Every row comes from one small tree of marks. The marks that hang from a mark follow it in brackets, in the order of their numbers. Every link used is in the known rows. Which tree was each row made from?
Known rows:
Q_558[Q_229 Q_470[Q_186]]: [ 0.79  1.02  0.04 -0.03  1.37  1.61  1.25 -0.07  1.89  0.69  1.26 -5.81
  0.42 -1.68  1.25 -3.24  0.82  3.88  0.46  3.75 -1.34 -0.47  0.70]
Q_499[Q_229 Q_558[Q_470[Q_186]]]: [-0.11  1.34 -1.62 -3.54 -1.17  3.97 -4.97  6.13 -1.73 -1.64 -0.04  0.70
  2.41 -0.59  0.58 -0.30 -5.76  1.65 -1.19 -3.74 -2.39  0.12 -2.46]
Q_558[Q_229[Q_21 Q_499] Q_470 Q_625]: [ 1.08 -1.78  1.49  2.58  2.93 -0.88  3.27 -5.07  2.19  1.08 -0.35 -4.83
 -2.14  1.47 -0.95 -0.97  6.36  0.59  1.40  7.02 -0.05 -0.51  0.54]
Q_21[Q_229[Q_499[Q_558[Q_470 Q_625]]]]: [-0.84 -1.11 -0.56 -2.47 -0.06  3.30 -1.95  1.67  0.32 -2.12 -2.72 -1.47
  1.81  0.02 -2.74 -0.56 -3.15 -1.51 -1.74  1.60  1.74  0.64 -0.87]
Q_470[Q_186 Q_558[Q_229 Q_499]]: [ 3.82  0.70 -0.62 -1.41 -2.20 -0.46  1.00  0.82 -0.58 -0.16  0.07 -1.51
  0.47 -1.12  0.76 -1.42 -5.84  2.94 -4.42 -0.51 -0.63 -1.94  1.84]
Q_21[Q_229[Q_499[Q_558[Q_625]]]]: [-0.35 -0.96 -0.78 -2.34 -0.06  2.62 -2.16  1.43 -0.01 -2.56 -3.30 -0.34
  1.89  0.08 -2.69 -0.26 -3.53 -2.17 -2.63  0.64  2.21  1.47 -0.70]
Q_229[Q_499 Q_558[Q_470[Q_186] Q_625]]: [-0.01  0.42  0.75  3.14  0.96 -1.21  1.76 -0.65  0.30  1.14 -0.09 -1.27
 -1.90 -1.24  1.79 -0.32  3.02  1.32  0.88  2.56 -1.15  0.59  1.31]
Q_229[Q_21 Q_558]: [-2.62  2.81  0.21  2.55  0.55 -0.33  0.40 -1.24  0.13  2.33  0.70  4.41
 -0.35  1.32  1.90  1.81  5.08 -1.63  2.39 -4.29  0.11  1.76  1.04]
Q_229[Q_21 Q_499]: [-0.14  1.69 -1.36  0.76  1.14 -0.67 -0.39 -1.27  0.34  1.44 -2.97 -0.48
 -3.92  1.80  0.05  3.71  2.73 -2.32 -0.44  1.42 -0.41  1.22  1.75]
Q_499[Q_229 Q_558]: [-0.61 -0.25 -2.25 -2.85 -1.12  2.28 -4.66  4.85 -0.93 -2.72 -2.12  3.04
  3.27  0.73 -0.19  1.14 -4.45 -1.28 -2.45 -5.19 -0.97  1.55 -2.22]
Q_470[Q_186 Q_558[Q_499[Q_229] Q_625]]: [ 4.25 -0.18  0.03 -2.54 -2.68 -2.90 -1.00  2.32 -3.66 -0.68  2.64  1.31
 -1.11 -2.64  0.75 -0.45 -8.56  2.47 -2.66 -2.21 -0.68 -2.10  0.12]
Q_229[Q_558[Q_625]]: [-1.33 -1.17  0.64  2.94  0.67 -3.23  1.34 -0.95  0.54 -0.23  1.18  3.24
  0.79 -1.09  1.88 -0.47  3.28 -1.19  1.75 -2.30  0.68  1.78  0.20]
Q_558[Q_470[Q_186] Q_499 Q_625]: [ 1.89 -0.33  1.17 -0.01  0.47 -4.14  2.31 -0.77 -0.90 -0.28  6.45 -3.37
 -1.80 -4.48  1.02 -2.71 -1.66  3.98  4.89  2.66 -1.40 -2.80 -2.17]
Q_558[Q_470 Q_499[Q_229[Q_21]] Q_625]: [ 0.06 -0.96  1.25 -0.13  0.12 -3.85  1.61 -1.53 -0.76  0.29  5.67 -1.63
 -1.45 -1.71 -0.66 -0.21  1.32  1.78  6.04  1.89 -1.17 -2.82 -3.12]
Q_558[Q_229 Q_625]: [ 1.85 -3.46  0.87  2.05  2.46 -3.80  2.66 -3.99  1.85 -1.70 -0.07 -1.51
  0.81 -0.45 -0.16 -2.29  3.03 -0.59 -0.46  2.76  1.69  1.66  0.17]
Q_470[Q_558]: [-0.10 -2.58 -1.65 -2.42 -2.46 -0.24 -1.37  2.81  0.15 -0.32 -2.03  1.04
 -0.15  1.00  0.40  1.67 -3.97 -1.44 -3.42 -1.71  0.17 -1.54  1.58]
Q_558[Q_470[Q_186] Q_499[Q_229] Q_625]: [ 2.02  0.10  1.20 -0.85 -0.03 -3.87  0.97  0.37 -1.97 -0.41  6.72 -2.72
 -1.38 -4.50  0.49 -2.15 -2.70  4.30  4.72  1.89 -1.83 -2.59 -2.86]
Q_21[Q_229[Q_499 Q_558[Q_470 Q_625]]]: [-1.96 -0.46  0.87  0.06  0.14  1.81  0.14 -0.02  0.70 -0.33 -0.93 -0.98
  1.31 -0.60 -1.74 -0.92  0.66 -0.81  0.54  2.15  1.80  0.76 -0.04]
Q_21[Q_229[Q_499 Q_558[Q_625]]]: [-1.36 -0.44  0.59  0.31  0.16  0.69  0.02 -0.45  0.31 -1.01 -1.72  0.57
  1.54 -0.56 -1.78 -0.51  0.14 -1.84 -0.66  0.86  2.47  1.92  0.29]
Q_21[Q_229]: [-1.64 -0.25 -0.59 -2.96 -0.21  1.56 -1.90  1.85  0.13 -1.59 -0.35 -0.36
  2.13 -1.41 -1.71 -0.78 -3.26 -1.40 -0.08 -0.54  2.39  1.17 -0.60]

Which tree is each row?
[-2.42  0.68 -0.43 -0.25 -0.78 -0.02 -1.38  2.69  0.03  0.45  1.15  1.11
  1.40 -0.85  1.13  0.83  0.93  0.49  1.84 -2.24 -1.23  0.76 -0.77] | Q_499[Q_229[Q_558[Q_470]]]
[-0.67  1.58 -1.56 -0.22  0.64  2.97 -1.63  0.41  0.51  0.87 -3.83 -0.38
 -2.16  3.14 -0.40  3.03  1.61 -1.74 -1.05  0.46 -1.32  0.11  0.49] | Q_229[Q_21 Q_499[Q_558[Q_470]]]
[-2.05  0.69 -0.20 -0.19 -0.33  2.25 -0.41  0.59  0.90 -0.61 -2.57  0.04
  1.96 -0.21 -1.54  0.00  0.01 -1.70 -1.15  0.34  2.04  1.92  0.69] | Q_21[Q_229[Q_499 Q_558]]
[ 4.13 -0.56  0.01 -1.91 -2.17 -3.13 -0.04  1.59 -2.94 -0.56  2.42  0.89
 -1.41 -2.56  1.13 -0.98 -7.78  2.29 -2.51 -1.59 -0.32 -2.24  0.61] | Q_470[Q_186 Q_558[Q_499 Q_625]]
[-0.31  0.65 -1.67 -2.36 -0.30  3.59 -3.07  4.51 -0.23 -1.37 -0.46 -0.18
  1.79 -0.56  1.23 -1.12 -4.21  1.21 -0.92 -2.65 -1.68 -0.34 -1.39] | Q_499[Q_558[Q_470[Q_186]]]
[ 1.70 -3.29  0.31 -0.23 -0.81 -1.18  0.83 -1.81  0.23 -0.09 -1.61  1.09
 -0.25  2.38 -0.58  0.43 -0.45 -1.45 -3.47  0.18  1.27 -0.95  1.53] | Q_470[Q_558[Q_229[Q_21] Q_625]]
[-0.46  0.85 -0.97 -3.12 -0.43  4.47 -2.76  2.91 -0.21 -1.65 -2.66 -1.89
  1.64 -0.59 -2.03 -0.76 -4.74 -0.35 -2.45  0.92  1.12  0.82 -0.44] | Q_21[Q_229[Q_499[Q_558[Q_470[Q_186]]]]]
[ 0.25 -1.99 -1.50 -0.04  0.57  0.65 -0.83  1.05  1.05 -1.57 -3.70 -1.82
 -0.78  1.01 -0.27  1.02 -0.33 -1.20 -1.91  2.12 -0.83  0.12 -0.16] | Q_229[Q_499[Q_558[Q_470 Q_625]]]
[ 3.81  0.41 -1.07 -1.44 -1.53  1.06 -0.50  1.58 -0.70  0.19 -2.94 -1.91
 -0.80 -0.13  0.86 -0.54 -5.51  1.96 -6.71  0.83 -0.56 -0.47  3.21] | Q_470[Q_186 Q_558[Q_229[Q_499]]]
[-1.93 -0.40  0.95 -0.47 -0.05  0.56 -0.41  0.28 -0.16 -1.19  0.68  2.11
  2.82 -1.39 -1.14 -1.56 -0.61 -1.45  0.83 -1.49  2.79  1.73 -0.66] | Q_21[Q_229[Q_558[Q_625]]]
[ 3.00  2.15 -0.83 -3.16 -3.25 -0.52 -1.75  3.28 -3.28  0.55  1.62  1.29
 -1.16 -1.54  0.97  0.78 -8.06  2.44 -2.83 -3.29 -1.34 -2.08  0.72] | Q_470[Q_186 Q_558[Q_499[Q_229[Q_21]]]]
[ 0.31 -1.10 -1.28 -2.39 -3.19 -1.17 -0.61  1.75 -0.63  0.01 -0.36  1.43
 -0.08  1.14 -0.54  2.40 -3.73 -0.71 -1.89 -2.30 -0.33 -2.51  0.31] | Q_470[Q_558[Q_499[Q_229[Q_21]]]]
[-2.45  0.87  0.24 -0.57 -0.95  1.14  0.44  0.35  0.73 -0.87  0.72  1.06
  3.51 -1.35 -1.36 -1.18 -0.61 -0.75  1.27 -1.82  2.20  0.86 -0.74] | Q_21[Q_229[Q_558[Q_499]]]
[ 1.02 -1.72 -1.12 -0.44 -1.34  0.99  0.53 -0.75  1.34  0.65 -4.49 -0.76
 -0.65  3.42 -0.74  1.84 -0.25 -1.42 -5.19  1.18  0.34 -0.95  2.90] | Q_470[Q_558[Q_229[Q_21 Q_499]]]
[-1.04  2.89  1.94  2.53  1.20 -0.59  0.68 -1.39 -1.40  2.85  4.00  2.83
 -1.81 -0.60  2.36 -0.31  4.04  1.15  4.26 -2.05 -0.67  0.42  0.02] | Q_229[Q_21 Q_558[Q_470[Q_186] Q_625]]
[-0.38 -0.18 -0.24 -2.23 -0.10  2.29 -3.93  2.77 -2.04 -1.07  0.68  2.98
  1.16  1.44 -0.64  0.95 -1.94 -0.55  0.71 -3.42 -1.27  0.00 -3.20] | Q_499[Q_229[Q_21] Q_558[Q_470 Q_625]]
[-1.83  4.76  0.91  2.37 -0.07  0.05  1.88 -1.26 -0.25  3.30  4.12  1.36
 -0.81 -0.49  2.07  0.24  4.02  2.06  4.80 -2.42 -1.64 -0.94 -0.07] | Q_229[Q_21 Q_558[Q_470[Q_186] Q_499]]
[ 1.25 -3.52  1.00  2.21  2.57 -1.52  3.45 -3.81  2.97 -0.34 -0.82 -6.18
 -0.93  0.20 -0.75 -2.02  4.89  1.02  0.46  7.77 -0.05 -0.49  0.43] | Q_558[Q_229[Q_499] Q_470 Q_625]
[-3.48  2.71  0.61  2.20  0.48  1.15  0.62 -0.71  0.69  3.24  1.83  2.18
 -0.65  1.19  1.90  1.25  5.93 -0.21  4.14 -2.36 -0.84  0.04  0.46] | Q_229[Q_21 Q_558[Q_470]]
[ 0.53 -1.80  1.89  1.82  2.70 -1.08  2.81 -4.40  1.67  0.88  2.12 -3.25
 -0.82  0.70 -0.32 -2.05  5.61  0.99  2.83  4.52  0.27 -0.68 -0.48] | Q_558[Q_229[Q_21] Q_470 Q_625]
[ 2.24 -1.28  1.54  3.03  1.93 -5.15  5.02 -7.02  1.53 -0.66  2.17 -1.17
  0.01  0.18 -1.18 -1.47  4.85  0.03  2.08  2.37  1.24 -0.08 -0.82] | Q_558[Q_229[Q_21] Q_499 Q_625]
[-1.99  2.47 -0.27  0.37 -0.42 -0.34 -1.81  1.22 -1.09  1.20  0.84  3.94
  0.30  0.55  0.97  2.34  1.93 -1.02  1.57 -4.27 -0.62  1.92 -0.34] | Q_499[Q_229[Q_21 Q_558]]
[-0.87  0.41  1.31  2.16  0.68 -1.46  1.05  0.26 -0.27  0.94  3.36  0.99
  0.01 -2.40  2.63 -1.87  1.95  1.76  3.00 -0.90 -0.66  0.34 -0.12] | Q_229[Q_558[Q_470[Q_186] Q_625]]
[-1.01 -0.06 -1.12 -0.56  0.66  4.44 -0.96  0.64  2.03 -0.81 -2.23 -0.81
  2.83  2.63 -0.24 -0.83  1.15 -0.09 -1.18 -1.02 -0.78 -0.05 -0.99] | Q_499[Q_558[Q_229[Q_21] Q_470]]
[ 2.13 -3.26  0.03  0.21 -0.65 -1.09  1.14 -2.25  0.53  0.03 -3.34  0.05
 -1.15  2.92 -1.04  1.20  0.02 -1.61 -4.49  1.83  1.05 -0.89  2.23] | Q_470[Q_558[Q_229[Q_21 Q_499] Q_625]]
[-0.93 -0.25 -1.34 -2.64 -0.38  3.61 -2.48  2.10  0.39 -2.21 -3.94 -0.71
  2.25  0.37 -2.54  0.08 -3.66 -2.07 -2.91  0.28  1.86  1.39 -0.35] | Q_21[Q_229[Q_499[Q_558]]]
[-1.48  1.26  1.22  3.97  1.44 -0.56  1.97 -3.05  0.51  2.89 -0.40  0.78
 -3.10  1.86  0.78  2.04  7.24 -0.96  2.67  1.85 -0.70  0.39  1.15] | Q_229[Q_21 Q_499 Q_558[Q_470 Q_625]]
[-0.56  1.28  0.83  4.32  1.37 -2.09  1.76 -3.51  0.02  1.98 -1.58  2.98
 -2.87  1.88  0.83  2.61  6.44 -2.37  0.92  0.00  0.29  2.00  1.72] | Q_229[Q_21 Q_499 Q_558[Q_625]]
[-1.95  1.53  1.90  3.43  0.60 -2.25  3.12 -3.42  0.22  2.43  4.39  2.29
 -0.87  0.28  1.07  0.24  6.38  0.33  6.03 -1.30 -0.51 -1.13 -0.95] | Q_229[Q_21 Q_558[Q_470 Q_499 Q_625]]
[ 0.75  0.44 -1.07  0.64  1.16  0.51 -1.32 -0.89 -0.44 -0.14 -3.75  1.67
 -2.35  2.86 -0.59  2.95  1.21 -2.91 -1.77 -0.33 -0.15  1.31  0.35] | Q_229[Q_21 Q_499[Q_558[Q_625]]]
